Every row comes from one small tree of marks. The marks that hang from a mark follow it in brackets, in the order of their numbers. Every link used is in the known rows. Which tree was each row made from?
In the rows, zero is written as 128.
Known rows:
K476[K924]: [ 28 106 131 124 147 132 127 107 147  95 155 137 130 126 119 114 120 107
 112 132 153 129 134 129 145 122 127 110 105 129 117 108 139 127  82 129
 147 133 157 120  84 126 112 149 112 135 128 135]
K400[K269[K590[K3[K950[K484]]]] K809]: [ 58 112 167 117 166 140  95 141 162 143 129 144 119 158 130 113 129 115
 114 122 168 126 132 132 140 135  89 121  84  70 174  99 163 115 137 124
 156 144 184 150  86 142 103 132 120 139 133 148]
K702[K786[K348[K221 K488] K777]]: [ 90 123 142 117 162 124 103 124 177 105 150 144 144 125 140 119 118  97
  93 122 110 117 117 141 163 110 141 102 130 113 136 120 134 136 123 132
 156 131 122 172  91 105 122 143 129 101 150 134]
K924[K271 K476[K488[K348[K786]]]]: [ 46  98 159 138 169 125 120 116 142  91 159 146 106 109 118 109 124 112
  76 142 137 120 123  80 140 142 133 102 111 137  80 119 126 178 121 132
 137 135 159 163  67 111  80 140  94 150 141 149]
K777[K786[K348[K488] K702[K558]]]: [ 63 119 151 128 148 130 115 134 143 128 152 145 144 117 130 111 134 105
  94  99 137 116 137 146 167 112 129  94 131 124 104 109 153 119 124 130
 144 128 117 201  77 111  89 148 142  95 136 134]
K476[K488]: [ 33 101 142 124 142 138 146 101 144 116 164 144 123 126 132 119 127 101
  90 109 137 134 132 125 150 115 124 112 126 145 132 111 149 142 104 135
 149 125 118 159 103 117 101 143  96 132 126 148]
K786[K348 K702[K558] K777[K484]]: [ 79 104 146 138 159 135 125 130 130 102 161 153 131 106 115 136 135  95
  85 104 145 121 137 139 148 102 134  91 116 148 122 106 145 114 122 133
 139 122 126 175  73  89 106 139 148  77 135 138]
K702[K558 K786[K348[K488] K777]]: [ 62 123 144 133 161 124 124 138 160 113 140 143 157 110 135 126 127  97
  93 148 130 116 123 148 164 103 139  76 137 121 122 111 151 127 126 134
 141 128 126 188  83 107 115 138 128  99 142 125]
K558[K702[K786]]: [ 43  89 140 126 129 139 106 110 159 141 149 151 146 117 122 102 128 112
  94 122 157 123 119 134 174 108 129 114 115 116 123 119 149 167 117 126
 154 130 136 171  69 130 104 125 118 114 129 138]
K476[K488[K348] K924]: [ 26  84 131 140 153 120 149 114 139 100 169 136 129 123 129  95 115 104
  84 144 146 140 142 104 147 124 125 112 121 144 102 130 131 119 104 141
 146 123 147 129  85 124 102 155  90 141 135 148]
K476[K488[K348[K786]] K924[K271]]: [ 33  92 139 146 168 119 147 118 135  90 174 131 112 110 115 101 123 113
  82 133 141 131 133  91 118 136 131 101 106 144  73 129 130 133 116 140
 145 125 170 139  66 115 107 147  89 145 145 135]
K702[K558 K786[K348 K777]]: [ 48 108 139 140 175 129 119 130 153 119 134 143 149 103 118 119 129  98
  94 150 141 108 127 150 165  96 140  80 140 123 119 106 152 127 120 132
 142 134 129 173  82 107 108 131 116 108 137 127]
K702[K558 K786[K348 K777[K484]]]: [ 54  99 136 143 173 136 129 128 149 107 138 147 149 103 115 126 130  97
  95 153 142 117 130 149 155  96 133  70 133 126 128 101 143 127 133 138
 144 130 124 176  80 104 100 132 121  87 141 126]
K558[K702[K786[K777]]]: [ 64  91 138 130 140 139 103 115 159 124 152 152 142 113 120 108 129 107
  85 118 155 121 122 131 175 109 139 114 110 115 125 117 154 167 121 126
 153 126 143 166  66 128 114 123 115 107 128 137]
K476[K488[K348[K221 K786]] K924]: [ 48  94 133 131 172 116 151 125 137  99 165 122 137 121 128  94 116 112
  79 137 120 136 132 119 155 135 120 112  96 146 102 124 114 123 109 144
 159 128 147 117  80 115 118 144  99 134 148 138]
K558[K702[K786[K348 K777[K484]]]]: [ 66  84 133 131 138 141 111 114 157 118 158 160 143 104 116 109 126 102
  87 121 153 115 124 130 161 100 140 103 119 113 121 124 142 160 133 134
 153 121 134 179  64 114 102 131 127  81 143 138]
K3[K590[K269[K400[K809]]] K950]: [ 50  84 146 101 143 129 135 137 152 127 148 148 118 138 115  79 122 105
 143 129 170 111 137 114 137 118 137 122 102 125 153 104 155 107 123 125
 149 152 206 198  91 122 128 144  97 126 137 132]
K558[K702[K786[K348]]]: [ 42  90 137 126 133 136 107 113 164 145 154 155 148 108 121  97 125 110
  98 122 154 112 119 136 167 102 136 113 124 107 110 132 145 158 117 129
 152 127 131 180  71 117  97 132 123 108 140 139]
K777[K484]: [ 59  96 144 123 142 147 128 100 147  99 150 149 120 130 121 126 129 102
 109 121 144 136 134 138 134 108 118 100 102 130 149  98 135 143 108 134
 149 132 135 149  92 122 101 139 126 103 127 139]
K786[K702[K558]]: [ 48 113 154 130 150 133 119 125 130 128 151 142 133 121 123 123 138 107
  92 109 149 131 131 145 166 113 120 105 108 151 124  99 155 122 102 123
 140 134 132 163  78 110 108 132 139 116 117 137]
K3[K590[K269[K400]] K950[K484]]: [ 85  70 149 113 128 129 131 128 173 138 148 154 115 135 112  89 119 104
 125 169 167 110 134 120 118 112 137 112  85 134 156  89 158 107 136 125
 142 151 200 161  95 115 130 127 113 134 145 131]
K924[K271 K476[K488]]: [ 20 112 151 126 152 136 110 103 140 100 160 155 106 110 122 131 122 104
  80 126 149 123 122  86 143 144 134 107 128 135  96 108 139 180 106 126
 134 135 144 164  82 106  75 149  96 156 133 152]
K924[K271 K476[K488[K348[K221]]]]: [ 42 108 157 128 175 125  97 116 144 109 159 149 113 115 131 109 111 107
  67 132 135 131 123  84 151 147 129 116 111 133  96 121 118 167 115 127
 137 137 156 150  82 102  81 152 111 162 141 154]
K269[K400[K809] K590]: [ 76  98 144 112 118 135 107 131 137 136 145 152 127 140 124  96 118 107
 128 100 165 121 117 140 144  99 121 126 104 132 155 121 146 103 114 127
 145 147 194 166 109 131 113 140  97 129 125 138]
K488[K348[K221] K476[K924]]: [ 48 100 140 121 182 118  96 122 153  87 143 131 131 133 143  87 103 120
  73 146 124 148 126 112 175 120 124 119  92 100 117 121 115 125 107 135
 148 131 148 106  94 119 105 150 117 150 142 136]
K400[K269[K590[K3[K950]]] K809]: [ 39 123 165 112 171 139 106 142 151 138 134 144 116 155 129 111 133 114
 115 104 166 124 135 125 161 138  91 124 102  76 170 109 163 114 126 124
 159 144 175 171  91 145 102 145 102 136 129 150]
K558[K702[K786[K348[K221] K777]]]: [ 71 100 134 122 152 133  93 121 161 136 154 150 151 105 126 103 118 105
  82 115 138 113 116 140 178 108 141 119 113 106 119 129 139 155 120 128
 158 126 137 167  71 107 116 132 133 104 145 138]
K400[K269]: [ 56 119 159 121 163 138 105 115 145 118 138 136 116 135 129 110 125 110
 103 115 145 134 135 137 160 114 105 112 109 121 158 103 145 137  92 133
 153 133 144 138 101 121  95 138 117 133 128 139]
K809[K400[K269[K590]]]: [ 48 115 156 124 160 134 129 121 125 135 131 146 103 149 132 119 130 105
 100  91 172 132 127 128 159 105 110 117  86 126 160 103 148 104  99 137
 154 139 163 127 110 127 104 134  91 127 123 138]
K590[K3[K950] K269[K400[K809]]]: [ 71  87 155 104 164 133 136 150 162 146 147 158 111 139 115  99 122 108
 142 152 159 119 138 105 128 134 129 122 118  65 156 112 156  95 136 129
 149 149 200 187  89 157 125 157 105 131 138 155]
K3[K950]: [ 47  99 151 113 147 140 122 108 168 112 150 151 130 127 129 105 126 101
 113 117 147 126 133 139 135 122 124 113 114 118 127 102 159 142 100 122
 146 137 145 146  85 134 112 144 123 126 126 144]
K271[K924[K476[K488]]]: [ 25  91 138 115 140 132 152 109 136 108 154 160 126 113 126 118 112 101
 100 130 155 120 134  93 147 137 134  94 131 150 109 108 126 157  95 131
 149 136 123 156  94 120  90 141  91 150 126 154]
K777[K484 K786]: [ 65  88 139 130 153 153 118 100 146 103 141 147 122 125 114 111 131 105
 111 110 147 127 144 141 150 109 120  94 114 115 141  90 140 149 125 135
 154 132 132 161  87 136  83 141 112  96 128 134]
K590[K3[K950[K484]]]: [ 69  94 159 119 157 141 120 123 192 140 146 158 123 143 123 126 128 108
 108 166 149 125 129 125 117 132 117 109 103  82 144  93 162 146 126 122
 145 141 158 132  77 145 114 137 129 139 131 155]
K786[K348[K221] K777]: [ 85 120 140 117 175 133 102 118 159 110 151 144 129 119 127 116 114  96
 100 105 119 115 126 146 152 108 139 118 107 119 134 119 135 126  96 130
 151 131 144 139  95  96 120 149 137 116 142 141]
K269[K400[K809] K590[K3]]: [ 80 103 149 111 131 135 113 143 149 155 146 159 117 152 117 112 123 111
 123 129 163 117 117 120 148 112 117 127 111 108 166 124 152 105 124 126
 147 152 195 174 105 143 112 146  87 137 125 150]
K221[K348]: [ 79  82 138 134 134 140 133 122 167 126 133 145 123 129 131 113 122 110
  88 119 137 124 132 144 149 113 122 105 130 111 140 114 147 135  93 125
 134 135 158 145  88 129 100 142 130 124 126 143]
K590[K3[K950] K269]: [ 57  97 159 115 173 137 144 126 174 134 150 152  96 132 111 118 129 106
 122 153 147 114 146 110 142 142 125 114 106  66 145 101 166 106 131 125
 151 143 157 177  85 153 124 156 111 135 137 156]
K809[K400[K269[K590[K3]]]]: [ 49 118 159 123 173 133 134 132 134 151 132 152  97 158 130 131 133 108
  97 110 172 129 127 113 162 118 105 119  92 105 167 105 153 103 109 137
 155 142 163 132 107 137 104 140  86 134 123 147]
K269[K590]: [ 61 110 145 127 128 141 116 104 151 122 149 146 111 134 119 116 127 106
 102 100 150 116 126 144 161 108 117 120  92 135 143 109 157 114 109 122
 147 141 147 158 104 126 109 136 104 132 124 139]
K590[K3[K950[K94]] K269[K400[K809]]]: [ 86  83 154 103 166 130 135 146 175 147 152 159 100 139  97 107 123 107
 154 158 160 117 135 108 139 134 128 122 136  58 148 123 153  97 137 124
 144 147 203 166  95 161 121 158 112 145 132 158]
K348[K221 K488[K476] K786[K777[K484]]]: [118 131 153 100 163 132 119 130 159  55 146 133 133 134 148 136 122 113
  70 114  89 144 109 132 161 124 126  92  73 112 149  95 121 155 132 144
 164 124 122 149  91 113 130 131 137  93 152 124]

Write each row's tree:
[ 43 125 156 118 157 140  95 127 131 121 132 133 116 147 128 104 129 114
 118  76 162 128 133 142 169 115  96 124  92 107 168 111 149 115 110 128
 157 141 170 164 102 127  99 136 110 131 126 137]
K400[K269[K590] K809]
[132  92 155 132 177 126 113 131 144  88 157 134 122 129 121 102 130 109
  80 102 112 133 130 129 155 117 125 111  73 147 130 112 114 129 134 136
 158 131 149 140  67 112 127 126 142  90 140 138]
K488[K348[K221 K786[K702 K777[K484]]]]
[ 66 114 142 135 156 130 131 133 157 104 143 146 156 110 131 135 128  94
  90 154 131 122 127 148 153 103 135  67 132 126 130 105 139 127 138 139
 143 127 119 191  79 105 107 137 133  78 146 124]
K702[K558 K786[K348[K488] K777[K484]]]
[ 90 138 147 102 165 125  97 126 168  84 151 146 134 127 156 126 109 103
  75 106 101 131 115 130 165 110 142 111 110 100 135 123 134 133 112 136
 150 122 123 157 106  95 119 153 140 115 152 136]
K786[K348[K221 K488[K476]] K777]
[ 72 104 152 118 149 138 126 117 187 143 156 159  99 142 102 128 134 105
 110 131 154 109 126 126 162 130 113 118 118  95 140 117 168 116 127 113
 146 144 155 147 100 151 107 146 104 148 122 155]
K269[K590[K3[K950[K94]]]]
[ 89  94 150 105 138 133 116 142 172 154 151 165 114 150 106 109 124 107
 135 133 168 114 117 119 147 122 115 126 130  93 153 131 161 106 132 118
 142 150 202 157 103 156 111 148  96 145 123 154]
K269[K400[K809] K590[K3[K950[K94]]]]
[ 72  89 148 111 143 134 121 132 138 127 144 143 113 128 114  90 118 107
 147 125 155 123 135 128 138 108 136 121 104 102 151 114 139  93 116 134
 146 144 193 179 101 135 124 146 110 125 134 140]
K590[K269[K400[K809]]]
[ 60 108 160 117 176 130 137 131 156 151 137 158  94 155 119 130 134 105
 106 118 176 126 126 114 164 125 104 117 109  90 156 112 157 107 114 129
 151 140 171 114 106 148 103 142  94 144 120 152]
K809[K400[K269[K590[K3[K950[K94]]]]]]
[ 44  95 143 107 147 131 129 107 182 118 158 152 112 141 103 108 133 103
 123 126 160 114 128 125 160 118 128 112 125 140 134 110 158 150 105 113
 143 141 163 146  91 118 108 136 112 144 120 136]
K3[K590 K950[K94]]
[ 61 118 166 121 164 138 112 130 162 145 142 148 103 147 124 118 129 110
  92 126 156 119 135 123 167 136  92 120 103  99 166 103 168 110 123 125
 156 143 154 155 101 142 100 143  99 142 134 149]
K400[K269[K590[K3[K950]]]]
[ 53 104 149 135 161 139 108 124 130 128 142 140 134 120 116 109 140 109
  94 101 152 122 142 148 180 114 122  99 121 134 117  91 160 128 118 124
 145 135 128 175  74 124  92 135 125 109 119 133]
K777[K786[K702[K558]]]
[ 50 137 142  95 150 123 107 122 159  81 150 133 142 140 159 123 107 115
  78 125 113 151 114 125 172 131 125 112  92 103 133 110 124 132 101 134
 153 129 130 129 101 115 117 154 132 138 146 129]
K348[K221 K488[K476[K924]]]
[ 95 102 148 119 124 134 120 134 159 161 152 163 108 145 115 116 121 108
 104 150 156 113 116 119 154 109 119 123 113 127 163 118 155 102 122 127
 144 151 175 161 115 140 112 145  82 141 129 149]
K269[K400 K590[K3]]
[ 45  89 143 115 163 122 137 119 137 117 150 154 133 116 134 100 100 102
  87 139 139 127 133  93 155 142 130 104 119 145 110 119 106 144 103 131
 151 139 131 141  95 116  96 144 105 155 135 156]
K271[K924[K476[K488[K348[K221]]]]]
[ 98 121 161 113 126 127 131 125 152  93 165 137 126 138 133 122 143 112
 100  94 116 128 119 132 148 125 125 106  96 149 120 110 140 145 112 132
 155 130 130 177  70 120 124 129 134  95 134 134]
K348[K488 K786[K702]]
[ 85 138 158  93 159 126 115 127 165  82 143 127 136 140 154 120 122 122
  82 114  89 141 104 137 169 125 122 105  81 107 137 103 123 153 114 137
 163 133 120 151  99 116 123 133 135 124 148 126]
K348[K221 K488[K476] K786]
[ 45 128 162 116 171 139 103 140 140 139 133 139 108 158 125 119 132 117
 112 102 163 125 132 125 169 128  91 125  97  82 177 112 155 113 121 129
 159 143 171 170  98 137  99 142 100 138 126 146]
K400[K269[K590[K3]] K809]
[110 133 160 102 144 124 119 132 153 104 162 130 135 139 142 123 135 113
  91  84 101 134 113 144 163 132 122 114  79 146 131 107 126 137 111 130
 164 134 127 164  79 109 135 131 153 102 141 133]
K348[K221 K488 K786[K702]]
[ 51 106 142 139 174 134 119 128 148 113 131 137 146 111 119 126 132 101
  90 148 144 122 127 150 172 105 133  83 125 130 133  93 157 135 120 128
 145 137 133 163  80 121 115 123 110 112 125 125]
K702[K558 K786[K777]]
[ 33 100 156 137 163 127 105 111 143 104 160 154 106 112 124 110 117 106
  71 139 148 126 127  76 142 140 132 109 124 132  89 122 129 172 116 129
 130 134 157 163  77 111  74 151  98 157 136 156]
K924[K271 K476[K488[K348]]]
[ 76  94 152 110 161 133 130 148 149 149 145 151 103 142 110 108 121 112
 143 153 155 119 136 107 138 123 130 121 112  70 164 116 146  93 128 133
 149 148 194 186  97 149 122 155 100 133 134 152]
K590[K3 K269[K400[K809]]]
[ 57 107 153 118 144 140 129 121 173 143 151 159 109 143 118 124 130 105
 100 130 154 113 129 124 150 133 110 120 101 101 144 108 173 113 126 117
 150 146 152 165  94 146 112 146  99 137 128 153]
K269[K590[K3[K950]]]
[ 94 116 155 112 165 131 114 123 146 109 155 129 126 131 122 112 137 115
  96  83 114 124 118 147 164 124 120 119  84 147 128 103 129 139 102 127
 164 138 130 147  76 108 125 124 139 111 135 135]
K348[K221 K786[K702]]
[ 56 107 159 128 179 123 107 121 142  98 156 141 112 111 124 110 117 112
  69 135 126 124 118  89 147 150 129 108 100 136  87 118 113 174 119 131
 143 139 157 152  71 105  86 141 107 155 146 148]
K924[K271 K476[K488[K348[K221 K786]]]]
[ 51 104 141 121 120 131 111 118 169 140 158 155 154 113 135 104 124 108
  94 125 145 118 115 133 164 107 135 109 125 106 113 135 142 160 122 130
 152 124 128 192  72 117 104 138 133 101 144 138]
K558[K702[K786[K348[K488]]]]
[ 74  75 149 117 146 131 130 109 192 124 152 147  98 135  94 104 129 105
 134 155 164 108 136 127 141 119 133 111  90 111 142  96 158 120 135 115
 142 143 184 143  91 118 122 125 131 146 134 136]
K3[K590[K269] K950[K94 K484]]
[ 63  89 136 132 156 149 119 102 149 108 146 151 124 118 113 106 128 103
 116 114 144 116 144 143 140  99 127  92 128 108 128 103 135 140 124 138
 152 130 126 174  89 120  74 150 119  90 139 137]
K777[K484 K786[K348]]
[ 39  88 150 130 151 126 122 115 147 102 154 149 122 122 134 102 113 104
  77 151 142 128 133  95 168 128 125 110 126 137 112 120 125 165 109 134
 139 132 133 155  86 121  77 147  90 142 132 162]
K924[K476[K488[K348]]]
[ 58  76 149 127 149 119 156 123 129  99 160 154 121 113 120  97 121 109
  89 125 144 118 134  82 151 138 133  95 123 168  86 119 115 150 115 134
 152 134 125 166  72 119  92 130  95 135 132 155]
K271[K924[K476[K488[K348[K786[K702]]]]]]
[ 53  92 142 108 142 128 130 133 136 131 146 142 108 142 111  89 123 109
 141 131 167 113 134 114 151 104 139 121  97 135 162 109 143 107 115 130
 148 150 200 196 101 112 123 139  92 128 133 129]
K3[K590[K269[K400[K809]]]]
[ 52 104 146 137 163 135 108 125 136 134 147 144 137 112 116 104 136 107
 101 101 148 110 141 148 169 105 130  96 135 125 104 106 154 121 118 128
 144 132 121 186  76 110  82 143 130 103 131 135]
K777[K786[K348 K702[K558]]]
[ 48 144 148 100 160 124  95 118 156  83 155 136 130 133 154 128 110 116
  74 117 115 150 111 112 151 141 130 111  90 100 116 113 128 139 107 129
 147 130 148 134  94 107 114 156 137 150 149 125]
K348[K221 K488[K476[K924[K271]]]]
[113  95 149 129 151 140 130 117 138  69 161 143 113 123 108 127 146 107
  93  90 130 122 130 130 144 113 130  98  92 157 130  96 141 146 123 136
 157 126 135 161  63 115 123 121 123  79 131 134]
K348[K786[K702 K777[K484]]]
[ 73  86 141 134 150 145 112 107 142 107 159 155 120 119 111 105 137 104
 104  86 143 117 145 131 151 101 127  98 135 126 121 106 140 133 130 135
 152 126 113 190  77 114  75 147 127  77 138 140]
K777[K484 K786[K348 K702]]
[ 94 132 163 117 154 123 124 146 141  67 150 134 133 124 142 135 140 116
  63 109 112 134 115 125 177 118 133  86  94 134 116  97 152 140 130 137
 148 122 117 177  74 111 126 123 132  98 136 125]
K348[K488[K476] K786[K702[K558] K777]]
[ 98 141 153 116 160 120 106 148 143 118 160 143 148 118 146 136 123  95
  74  93 115 126 124 148 168 121 136 107 107 143 122 116 140 105 113 128
 145 126 126 173  80  81 129 147 171  95 143 135]
K786[K348[K221 K488] K702[K558] K777]
[ 51  79 144 124 155 121 159 119 138  98 151 151 127 111 121  97 113 108
  96 146 143 118 133  87 143 136 135  89 118 152  94 117 113 156 109 137
 151 138 134 156  80 125  94 132  90 143 134 152]
K271[K924[K476[K488[K348[K786]]]]]
[ 69  91 142 114 135 127 135 125 145 135 152 145 103 136 107  95 122 107
 126 147 159 109 133 112 153 103 141 117 100 152 160 105 146 104 114 129
 147 148 186 186 108 110 124 139  90 133 136 129]
K3[K590[K269[K400]]]
[ 98 102 154 125 182 124 113 127 157 113 142 126 128 131 126  87 121 114
  99 128 113 130 124 142 152 117 120 117  74 127 127 117 114 134 110 133
 158 141 157 127  83 121 121 131 134 125 139 136]
K488[K348[K221 K786]]
[  4 108 133 133 151 131 141 102 133 100 177 141 115 112 119 128 123 105
  86 112 153 133 133  98 121 139 133 108 121 143  90 117 146 136 100 132
 142 124 155 143  83 109 102 156  92 152 136 138]
K476[K488 K924[K271]]
[117 116 152 117 171 131 108 127 144  92 156 131 123 126 120 120 136 109
  88  79 111 121 120 142 168 125 131 117  81 149 130 102 134 137 109 128
 164 134 138 141  71 107 139 122 136 103 134 134]
K348[K221 K786[K702 K777]]
[ 71 142 156 113 150 121 111 143 144 137 159 140 154 124 148 127 124 102
  86 101 118 130 121 152 167 120 124 109 109 140 120 118 134 106 106 127
 145 131 120 177  86  84 117 149 174 104 144 136]
K786[K348[K221 K488] K702[K558]]
[110 122 158 124 140 131 140 143 135  78 159 137 137 121 128 146 144 103
  80 108 124 133 124 139 149 124 124  80  83 158 127  94 142 132 132 138
 150 125 131 181  59 110 133 123 146  69 136 125]
K348[K488 K786[K702[K558] K777[K484]]]
[ 36  80 142 125 148 124 148 114 138 109 152 159 125 114 126 100 107 103
  94 144 152 123 138  84 146 135 134  97 128 148 102 119 117 148 105 133
 145 136 133 152  90 123  88 142  92 151 128 157]
K271[K924[K476[K488[K348]]]]
[ 55 124 145 107 139 123 136 123 159  58 150 130 133 132 141 119 126 122
  92 136 116 136 113 119 156 124 128  93  95 111 109 108 133 148 108 142
 154 126 132 147  83 128 116 139 109 121 145 123]
K348[K488[K476[K924]] K786]
